Each row was made from one path, in order. Every step used is in the known rows, and no mark comes twice. Write each row's path.
In the rows, zero is written as 128.
Known rows
pimo -> suda: [131 147 143 132 108 140 137 129 129 123 130 128 131 119 139]
gebam -> pizi -> pimo -> suda -> dezul: [155 172 159 129  93 179 160 135 113  80 155 100 170 108 170]
pizi -> gebam -> suda: [137 107 121 140  92 124 136  96  99  99 128 108 161 127 133]
gebam -> suda -> pimo: [127 152 136 128  95 147 126 122 112  41 118 106 154 152 153]
gebam -> zubeve: [120 124 153 119 119 162 119 125 144 129 153 113 144 124 111]
dezul -> suda -> gebam -> zubeve: [131 115 181 127  82 134  87 116  99  57 151 110 160 142 140]
pizi -> dezul -> suda: [127 142 171 113 115 149 100 128 134  57 129 148 144 114 138]
dezul -> suda -> pimo: [153 166 163 128 115 161 120 135 123  50 105 126 162 160 170]
zubeve -> gebam: [155 124 111 133 114 103 131 136  89 108 138 154 145 122 131]
pizi -> pimo -> suda -> gebam -> zubeve: [132 132 180 135  62 147 124 119  79  79 166 118 151 121 153]
pimo -> suda -> gebam: [129 131 141 132  81 103 103 127  91  92 138 124 133 129 152]
pimo -> suda -> dezul: [128 150 145 110  90 134 144 131 121 102 151 104 149 127 142]
gebam -> pizi -> dezul -> suda -> pimo: [160 199 175 112 128 209  78 150 149   4 113 129 184 123 177]
pimo -> suda -> gebam -> zubeve: [123 129 165 122  73 138  95 123 106  92 163 109 149 124 134]
pizi -> gebam -> zubeve: [149 115 143 122 114 165 122 110 128 148 150 111 173 124 118]
gebam -> pizi -> pimo -> suda: [156 169 156 150 111 184 151 132 121 101 135 124 152 101 166]

Which path is each row?
[160 137 170 155  94 143 110 123  77  36 134 123 162 126 185]	dezul -> suda -> gebam -> pizi -> pimo
[145 163 168 122 132 184  84 138 150  45 128 135 164  98 150]	gebam -> pizi -> dezul -> suda
[126 130 167 114  91 114  68 124  93  25 136 142 147 121 151]	pizi -> dezul -> suda -> gebam
[136 162 152 117  94 152  64 141 118  48 144 127 155  89 158]	pimo -> suda -> gebam -> pizi -> dezul
[172 159 153 127 119 158  90 144 113  24 139 159 180  92 152]	zubeve -> gebam -> pizi -> dezul -> suda
[152 137 153 144 108 133  81 128 101  48 127 113 158 131 167]	dezul -> suda -> gebam -> pizi
[136 116 157 136  93  99  96 120  85  57 127 125 142 146 157]	dezul -> suda -> gebam
[135 112 124 118  74 118 146  97  90  77 148  84 177 132 136]	pizi -> gebam -> suda -> dezul
[172 144 111 142 128 135 118 143 107  96 137 140 162 107 142]	zubeve -> gebam -> pizi
[151 134 140 148 103 136 112 127  81  74 140 117 149 118 171]	suda -> gebam -> pizi -> pimo
[145 151 139 139  96 137  90 134 109  78 137 110 150 112 163]	pimo -> suda -> gebam -> pizi
[155 147 121 133  81 121 130 129  73  20 126 131 170 144 155]	zubeve -> gebam -> suda -> pimo
[144 178 175 104 112 175  91 142 133  17 114 142 168 138 166]	pizi -> dezul -> suda -> pimo
